Each row was made from one path, in order. Every step used is in the known rows, and no mark comes twice. Write each row's path.
Known rows
vemeb, nive, tupug, galob: [ 2.78 -2.55  2.97 -1.94  2.37  1.31  1.41 -2.74 -0.04 -0.26  1.59 -1.90
  0.57  0.19 -2.20  1.04  1.16  1.40  4.57  1.36 -4.06  0.59 -3.69  0.12
 -1.07 -0.17 -2.28  0.14 -1.52  0.97]
vemeb, nive, pemup: [ 2.38 -1.82  2.30 -1.23  4.41  3.00  0.40 -0.63 -3.99 -2.84 -0.03  0.34
 -0.17  2.22 -1.68 -2.29 -1.60 -0.35  2.08  0.08 -2.64  1.78 -3.14 -1.17
  1.08 -2.36 -0.85  0.75 -1.16  0.46]
galob, tupug, nive, pemup, nanevub, damim: [ 2.86 -1.87  0.56 -1.55  2.55  2.81  1.67 -0.89 -0.72  0.28  3.30  0.55
  2.12  1.95  0.59  3.50 -2.86  0.86  5.35 -2.30 -5.56  0.07 -2.31 -0.59
 -1.28  1.60  2.31  1.31 -0.74 -0.52]
nanevub, damim, vemeb, nutarek, zuvil: [ 2.17 -0.10  1.63 -2.13 -0.55  2.40  2.65 -0.15 -0.12  1.16 -0.14 -0.95
 -0.78 -1.50  0.78  1.35  1.75 -4.59  3.12 -2.50 -2.16 -2.62 -2.59  3.65
 -0.94  1.34  2.22 -0.13  2.74 -0.61]
vemeb, nive, pemup, nanevub, galob, tupug: [ 2.92 -1.85  0.48 -1.50  1.93  2.48 -0.71 -0.17 -1.14  0.98  3.54  0.31
  2.19  3.32  0.02  4.03 -1.88  1.07  3.81 -1.99 -3.71  2.03 -3.48 -0.76
  0.89  2.91  2.15  2.38 -0.93 -0.27]
vemeb, damim, nutarek: [ 2.62  1.65  0.93 -0.61 -0.52  3.01  3.50 -1.15 -2.59  1.17  0.33 -0.33
 -2.63 -1.94  0.02  0.36  2.23 -4.95  2.86 -2.97  1.64 -2.09 -2.99  0.99
 -1.30  0.20 -0.12 -0.17 -0.79  3.69]
nutarek, vemeb: [ 1.73 -0.66  2.41 -0.12  0.64 -0.47  0.87  0.93  0.70  1.35 -0.03 -2.43
  3.26 -0.96 -0.66  2.79 -0.37 -2.90  1.54 -3.41 -1.10 -1.33 -3.16  1.00
 -1.83  1.75  2.26  1.36  2.71  1.02]
vemeb, damim, nanevub, galob, tupug: [ 2.24 -0.07 -1.01 -1.17 -1.06  1.79  0.36 -0.56  0.22  2.84  2.01  0.07
  0.54  1.07  1.04  4.10 -0.41 -1.90  2.80 -2.61 -0.39  0.34 -3.52  0.61
  0.01  2.93  1.26  1.79  0.20  1.88]
pemup, nanevub, galob, tupug: [ 2.37 -0.77 -0.46 -0.72  0.62  1.90 -0.72 -0.42  0.23  2.15  3.68 -0.25
  2.22  2.69  0.47  5.24 -1.28  1.12  3.47 -2.75 -3.03  0.96 -2.82 -0.58
 -0.23  3.75  3.18  2.17 -0.21 -0.10]
damim, nutarek, vemeb, nive: [ 3.18 -2.59  3.76 -1.72  1.24  1.32  2.34  1.29 -2.39  0.46 -0.76 -1.64
  0.46 -1.72 -1.89 -0.67 -0.32 -3.91  3.56 -1.66 -0.64 -0.52 -4.42  1.31
  0.62  2.09 -0.34  0.36  0.21  2.33]
damim, vemeb, nive, pemup: [ 2.96 -2.47  2.31 -0.90  4.58  4.19  1.13 -1.52 -4.40 -2.62 -0.62  0.57
  0.69  1.84 -1.52 -1.46 -2.05 -1.35  2.10  0.23 -2.06  2.03 -3.44 -0.32
  1.97 -2.18 -0.18  0.93 -0.78  0.56]
nutarek, zuvil: [ 0.12  1.34  0.92 -0.99  0.50  1.82  0.30  0.52  0.60  0.16  0.58 -2.01
 -0.92  0.01  0.74 -0.70  1.92 -2.02  0.99 -3.06 -0.66 -2.16 -1.52  1.83
 -1.86  0.09  1.55  0.64  3.94  0.23]
pemup, nanevub, damim: [ 2.87 -0.99  0.07 -0.37  1.51  2.76  1.47 -0.49  0.21  1.41  2.17 -0.48
  0.94 -0.35  0.45  2.65 -2.58 -0.02  4.23 -2.36 -5.23 -2.30 -1.45 -0.51
 -2.23  3.19  3.61 -1.42 -0.37 -0.43]
pemup, nanevub, damim, nutarek, vemeb: [ 2.57 -1.10  2.46 -1.43 -0.02  1.30  3.03  1.36 -0.16  1.40  1.83 -2.00
  2.15 -2.58 -0.11  3.31 -0.81 -4.44  3.72 -4.68 -1.57 -2.63 -4.47  1.66
 -2.10  2.81  2.91  1.70  2.26  2.01]
pemup, nive: [ 2.85  0.54  1.38 -0.10  2.61  2.24 -0.41 -0.02 -2.86  0.02  2.47 -0.46
  0.52  1.06 -0.34 -0.68 -0.51 -0.67  1.98 -1.46 -2.87 -0.83 -1.78 -2.31
 -0.55 -0.58 -0.51  1.87 -0.77  0.35]
galob, tupug, nive, pemup, nanevub, damim, nutarek: [ 2.43 -0.76  0.50 -2.27  0.42  3.65  3.77 -0.85 -2.25  0.14  3.60  0.29
 -0.68 -0.18  0.45  2.18 -0.90 -1.89  5.84 -3.03 -1.78 -1.03 -4.07  0.42
 -1.28  0.95  0.94  2.89 -0.46  2.76]
damim, nanevub, galob: [ 0.88 -1.09  0.39 -1.59 -0.36  1.61  0.09 -2.37  1.07  0.06  0.36 -1.11
 -1.89 -1.20  0.49  0.36 -2.19 -1.41  1.65 -1.49 -1.35 -2.08 -3.18  0.51
 -3.12  2.26  0.54 -1.23  1.12  2.59]
nanevub, damim: [ 2.44 -0.77 -0.74 -0.53  0.81  1.60  2.43 -0.88  1.46  1.81  1.16 -1.41
 -0.03 -1.22  0.98  2.74 -2.29 -0.31  2.55 -2.24 -3.13 -2.32 -1.80  0.19
 -2.15  1.50  1.66 -1.22  1.06  0.63]
nutarek, vemeb, damim, nanevub, galob, tupug, nive, pemup: [ 1.94 -1.92  2.51 -3.02  2.54  1.07  1.21 -1.94 -1.87 -1.57  1.37  0.77
  2.07  3.61  0.02  2.33 -1.00 -1.14  3.91 -2.19 -1.66  2.66 -3.96  0.88
 -0.53 -1.88 -1.72  3.98 -0.02  1.74]
pemup, nanevub: [ 1.82  0.36  1.15  0.92  2.06  2.95 -0.93 -0.60 -2.31 -0.17  1.56 -0.14
  1.32  1.18 -1.11  0.54 -0.69 -0.14  3.65 -1.53 -4.13 -1.37 -1.25 -1.71
 -2.11  2.90  3.91  0.03 -1.52 -0.42]
tupug, nive: [ 0.75 -1.20  1.78 -1.44  1.14 -0.81  1.39 -3.56  0.14 -0.17  0.03 -1.21
  0.90  1.66 -0.66  1.03 -0.10  1.02  4.22 -0.75 -1.28  0.28 -1.17  0.44
 -2.89 -0.41 -2.30  2.07  0.37  2.19]
pemup, nanevub, damim, nutarek: [ 2.42  0.00  0.18 -1.22 -0.20  3.77  3.54 -0.66 -1.51  0.76  2.80 -0.44
 -1.68 -2.36  0.43  1.30 -0.70 -2.74  4.57 -2.99 -1.62 -3.04 -3.46  0.39
 -2.10  2.08  2.13  0.32 -0.03  2.67]
pemup, nive, tupug: [ 3.23 -0.18  1.90 -1.17  3.16  3.49  0.31 -0.50 -2.80  0.74  2.94 -1.13
  0.61  1.57  0.13 -0.02  0.31  0.18  2.52 -0.53 -3.66  0.22 -3.17 -0.55
 -0.82 -1.51 -0.04  3.27 -1.83  0.18]

Which path is each row?
[ 3.52 -3.48  3.94 -2.92  2.13  1.88  2.57 -1.61 -0.30  0.07  2.75 -1.68
  1.52 -0.78 -1.82  2.32  0.61 -0.09  6.33  0.11 -4.92 -0.21 -5.02  1.05
 -1.30  1.32 -1.05  0.60 -1.41  1.11] : pemup, nanevub, damim, nutarek, vemeb, nive, tupug, galob
[ 3.86 -3.64  3.06 -1.93  2.83  2.87  2.22 -2.91 -0.26  0.08  2.04 -1.18
  1.87 -0.12 -1.83  2.22 -0.06  0.86  5.83  1.17 -5.35  0.40 -3.97  0.68
 -0.74  1.14 -0.74 -0.28 -1.82  0.30] : pemup, nanevub, damim, vemeb, nive, tupug, galob
[ 2.74 -1.35  2.66 -1.77  2.40  1.51  0.82 -2.66 -0.27 -0.40  3.26 -1.64
  1.24  0.79 -1.43  1.55  1.28  1.44  4.11  0.50 -4.52  0.16 -3.36 -0.92
 -1.70 -1.30 -2.15  1.69 -1.44  0.53] : pemup, nive, tupug, galob
[ 2.60 -2.34  3.41 -2.07  3.89  2.76  1.43  0.44 -4.03 -2.53  0.30 -0.27
  0.60  1.12 -1.72 -1.31 -1.34 -2.31  2.68 -1.38 -1.82  1.44 -4.46  0.00
  0.92 -1.94 -0.67  1.93 -0.14  1.24] : damim, nutarek, vemeb, nive, pemup
[ 1.84 -0.27  2.41 -0.95 -0.49  0.64  2.52  0.94 -0.45  1.15  0.78 -2.39
  1.49 -2.43 -0.73  2.34  0.29 -4.73  2.34 -4.25  0.32 -2.05 -4.56  1.61
 -1.74  1.46  1.76  2.31  2.61  2.66] : damim, nutarek, vemeb
[ 1.63 -0.30 -1.28 -1.11 -1.18  1.72  0.13 -0.50  0.55  2.46  2.45 -0.40
  0.61  0.91  0.87  3.76 -1.09 -0.98  2.57 -2.21 -0.60  0.21 -3.75  0.26
 -0.19  2.87  1.50  2.47  0.78  1.81] : damim, nanevub, galob, tupug
[ 2.59 -1.45  2.80 -1.72  0.83  1.81  2.89  1.32 -0.93  0.29  2.14 -1.53
  2.09 -1.79 -0.25  2.91 -1.19 -4.26  3.82 -4.44 -2.01 -1.79 -4.88  1.55
 -1.82  1.74  2.67  2.25  2.01  1.75] : nive, pemup, nanevub, damim, nutarek, vemeb
[ 2.05 -1.28  1.93 -1.30  1.64  0.93  1.17 -3.27  0.90  0.00  2.10 -2.03
  1.01  0.22 -1.70  2.14  1.42  1.61  3.75  0.57 -3.62  0.04 -3.22 -0.17
 -2.27 -0.67 -1.37  0.74 -0.59  1.01] : nive, tupug, galob
[ 1.98 -0.86  0.86 -1.61 -0.32  1.83  0.51 -2.29  0.63  0.51 -0.21 -0.38
 -1.95 -1.26  0.74  0.86 -1.29 -2.69  1.77 -1.98 -1.02 -1.86 -2.98  1.19
 -2.76  2.33  0.16 -2.34  0.20  2.63] : vemeb, damim, nanevub, galob
[ 1.93 -0.81  1.98 -0.81  3.55  3.00 -0.45 -1.36 -3.55 -1.80  2.78  1.10
  2.68  4.36 -1.12  1.12 -1.18  1.10  5.15 -1.31 -4.68  1.55 -2.13 -1.54
 -1.08  0.32  1.96  3.25 -2.09 -0.50] : galob, tupug, nive, pemup, nanevub
[ 1.45 -2.11  1.32 -2.33  1.04 -0.36  0.73 -3.14  0.63  0.82  2.59 -0.46
  2.55  3.55  0.00  4.26 -0.83  2.13  5.66 -1.57 -2.67  1.68 -2.12  0.43
 -1.94  1.85 -0.87  3.66 -0.25  1.18] : pemup, nanevub, galob, tupug, nive
[ 3.55 -2.52  3.59 -1.99  2.73  2.31  1.35  0.45 -2.16  1.16  0.32 -1.87
  1.31  0.24 -1.08  0.19 -0.14 -1.30  3.14 -0.30 -3.19  0.81 -4.30  1.92
 -0.02  0.34  0.32  1.81 -1.04  0.53] : nutarek, vemeb, nive, tupug
[ 3.66 -0.45  1.38 -0.19 -0.54  1.89  2.97 -2.33 -2.37  1.56 -1.50  0.25
  0.24 -1.43 -1.44  2.17  0.65 -4.32  3.56 -0.28 -2.24 -1.61 -2.58  1.52
 -0.22  1.75  1.70 -0.24 -1.44 -0.04] : damim, vemeb, nutarek
[ 1.87 -2.10  1.92 -2.97 -0.25 -0.94  1.81 -2.35  0.75  1.80  1.16 -0.39
  2.43  2.12  0.45  4.49 -0.11 -0.90  5.22 -2.37 -0.78  1.45 -3.25  1.99
 -1.57  1.83 -1.98  3.46  0.57  2.67] : nutarek, vemeb, damim, nanevub, galob, tupug, nive
[ 2.49 -1.00  1.98 -1.56 -0.48  0.74  3.38  1.15  0.40  1.69  1.32 -2.39
  1.56 -2.95  0.05  3.42 -0.59 -4.68  2.98 -4.61 -0.63 -2.47 -4.51  2.07
 -2.00  2.04  1.99  1.75  2.96  2.57] : nanevub, damim, nutarek, vemeb
[ 2.65 -2.02  0.94 -1.51  2.97  2.68  1.65 -1.34 -0.68 -0.43  2.54  0.26
  1.43  1.30  0.31  2.31 -3.04  0.73  5.03 -1.86 -5.78 -0.82 -1.92 -0.55
 -2.27  1.21  2.07  0.12 -0.72 -0.29] : tupug, nive, pemup, nanevub, damim
[ 1.73  0.37  2.00 -1.56 -0.61  2.19  2.09 -0.15 -0.76  0.91 -0.53 -0.92
 -0.66 -0.95  0.16  0.62  2.55 -4.57  2.60 -2.13 -1.48 -2.31 -2.39  3.39
 -0.83  1.05  1.96  0.40  2.52 -0.49] : damim, vemeb, nutarek, zuvil
[ 2.91 -1.13  1.19 -1.93  1.08  4.50  3.51 -0.22 -2.99 -0.52  2.53  0.04
 -1.89 -1.44 -0.17  0.11 -1.24 -2.77  4.95 -2.28 -2.21 -1.90 -4.17  0.26
 -0.80  1.11  1.31  0.55 -0.84  2.34] : vemeb, nive, pemup, nanevub, damim, nutarek
[ 2.74 -2.03  2.75 -2.51  0.52  1.12  3.34  1.01 -0.71  0.90  2.78 -1.15
  3.17 -0.53 -0.15  4.29 -0.97 -3.71  5.08 -4.55 -1.77 -0.52 -5.11  1.89
 -1.23  1.76  1.78  4.14  1.79  2.06] : galob, tupug, nive, pemup, nanevub, damim, nutarek, vemeb
[ 2.34 -0.27  0.54 -1.55  0.72  4.31  3.23 -0.58 -2.31 -0.37  3.02 -0.04
 -1.68 -1.43  0.16  0.94 -1.22 -2.69  4.55 -2.96 -1.94 -2.35 -3.74  0.16
 -1.74  0.82  1.95  1.01 -0.26  2.39] : nive, pemup, nanevub, damim, nutarek
[ 2.47 -0.48  2.42 -2.35  0.79  3.38  2.18  0.12 -1.37 -0.05  0.55  0.02
 -0.11 -0.15  0.54  0.90  1.30 -4.28  3.77 -2.37 -3.45 -2.01 -2.79  3.00
 -0.73  1.01  2.97  0.49  1.77 -1.51] : nive, pemup, nanevub, damim, vemeb, nutarek, zuvil
[ 1.10  2.02  1.48 -1.88 -0.53  3.00  2.47  0.72 -0.82  0.50  0.76 -1.34
 -2.89 -1.33  1.14 -0.71  3.54 -5.12  2.11 -4.12  1.30 -2.66 -2.59  3.02
 -1.54 -0.02  0.72  0.44  3.02  2.00] : vemeb, damim, nutarek, zuvil
[ 4.48 -2.19  1.79 -1.92  0.44  2.48  3.55 -2.32 -2.74  1.33  0.55  1.46
  1.84  0.43 -0.70  4.29 -0.45 -3.23  6.32 -0.56 -4.42 -0.14 -3.35  1.71
  0.41  1.95  1.83  1.44 -2.32 -0.65] : galob, tupug, nive, pemup, nanevub, damim, vemeb, nutarek
[ 2.17  1.23  1.29 -0.44 -1.57  1.78  1.85  0.22 -1.80  1.72 -1.92  0.04
 -0.56 -2.53 -0.14 -0.70  0.85 -7.33  2.20 -2.28  1.16 -2.31 -3.45  1.65
 -1.38  1.80  0.53 -0.39 -0.08  3.58] : nutarek, vemeb, damim, nanevub
[ 1.02  0.06  1.44 -3.51  0.31  3.47  2.76  0.69 -0.73 -0.33  3.48 -0.66
 -1.01  0.38  1.52  0.80  1.35 -2.80  4.53 -4.05 -1.30 -1.38 -3.68  2.75
 -1.39  0.22  1.22  3.27  3.06  1.31] : galob, tupug, nive, pemup, nanevub, damim, nutarek, zuvil
[ 3.26 -2.46  0.51 -1.14  2.06  3.51 -0.04 -0.71 -1.44  1.11  3.12  0.58
  2.81  3.04  0.08  4.59 -2.10  0.36  3.93 -1.87 -3.30  2.12 -3.69 -0.08
  1.54  3.04  2.67  2.41 -0.72 -0.35] : damim, vemeb, nive, pemup, nanevub, galob, tupug
[ 3.35 -1.75 -0.38  0.50  1.12  3.98  3.52 -2.71  0.11  1.97 -0.14 -0.66
  2.09 -1.76  0.73  3.62 -2.60 -2.47  2.33 -1.68 -1.45 -1.51 -2.38  1.55
 -0.19  1.64  2.93 -0.76  1.69  0.84] : nanevub, damim, vemeb
[ 2.94 -2.80  3.81 -2.56  1.72  1.09  2.42 -1.92 -0.31 -0.19  1.89 -2.23
  0.94 -0.79 -2.29  1.58  1.51 -0.37  5.09  0.22 -3.17  0.30 -4.90  0.98
 -1.05  0.04 -2.25  1.05 -0.85  1.83] : damim, nutarek, vemeb, nive, tupug, galob
[ 1.67 -1.43  1.57 -2.79  2.57  1.68  1.10 -2.64 -2.20 -1.71  1.35  1.17
  0.98  3.87 -0.09  1.54 -0.88 -0.30  3.78 -1.34 -1.62  2.66 -3.43  0.28
 -0.52 -2.32 -2.05  3.48 -0.76  1.83] : vemeb, damim, nanevub, galob, tupug, nive, pemup
[ 4.54 -3.60  2.13 -0.53  2.67  4.21  2.55 -0.97 -2.72  0.86 -0.80 -0.01
  1.22 -0.97 -0.98  0.26 -2.54 -2.22  4.43  0.04 -3.14 -0.23 -2.82  0.91
  1.84  3.07  1.49 -1.74 -1.15  0.41] : pemup, nanevub, damim, vemeb, nive
[ 3.71  0.43  2.64 -0.06  1.02  0.31  1.79  0.33 -0.47  2.33 -1.30 -1.08
  2.00 -0.46 -0.13  3.03  1.68 -4.72  1.79 -3.76 -0.71 -1.04 -2.02  1.67
 -1.29  1.50  1.18 -1.17  0.13  1.12] : nutarek, vemeb, damim
[ 3.61 -3.61  2.70 -2.16  2.42  2.15  2.65 -3.06  0.31  0.30  1.55 -1.64
  1.36 -0.59 -1.56  2.29  0.15  0.64  5.02  1.22 -4.36  0.38 -3.98  0.99
 -0.60  0.34 -1.60 -0.25 -1.09  0.78] : nanevub, damim, vemeb, nive, tupug, galob
[ 1.68 -2.78  2.48 -2.27  3.56  1.93 -1.00 -3.08 -0.23 -2.23  2.52 -0.21
  0.81  2.88 -0.19  2.03 -2.85  2.34  3.47 -1.84 -5.30  0.26 -2.35 -0.54
 -3.30  1.51  1.34 -0.16 -0.49 -0.24] : tupug, nive, pemup, nanevub, galob
[ 0.21  1.66  0.99 -1.84 -0.65  2.93  1.97  0.71 -0.50 -0.07  1.33 -1.95
 -2.66 -1.47  0.99 -1.14  2.58 -3.79  1.90 -3.60  1.01 -2.75 -2.89  2.48
 -1.83 -0.12  1.11  1.57  3.90  2.02] : damim, nutarek, zuvil
[ 3.54 -2.65  1.99 -1.55  3.32  3.06  1.67  0.54 -1.22 -0.09  1.99 -0.05
  1.93  0.45 -0.07  2.13 -3.39 -0.77  4.65 -2.33 -6.06 -0.78 -2.88 -0.08
 -0.92  2.21  2.98 -0.49 -0.60 -0.78] : nutarek, vemeb, nive, pemup, nanevub, damim
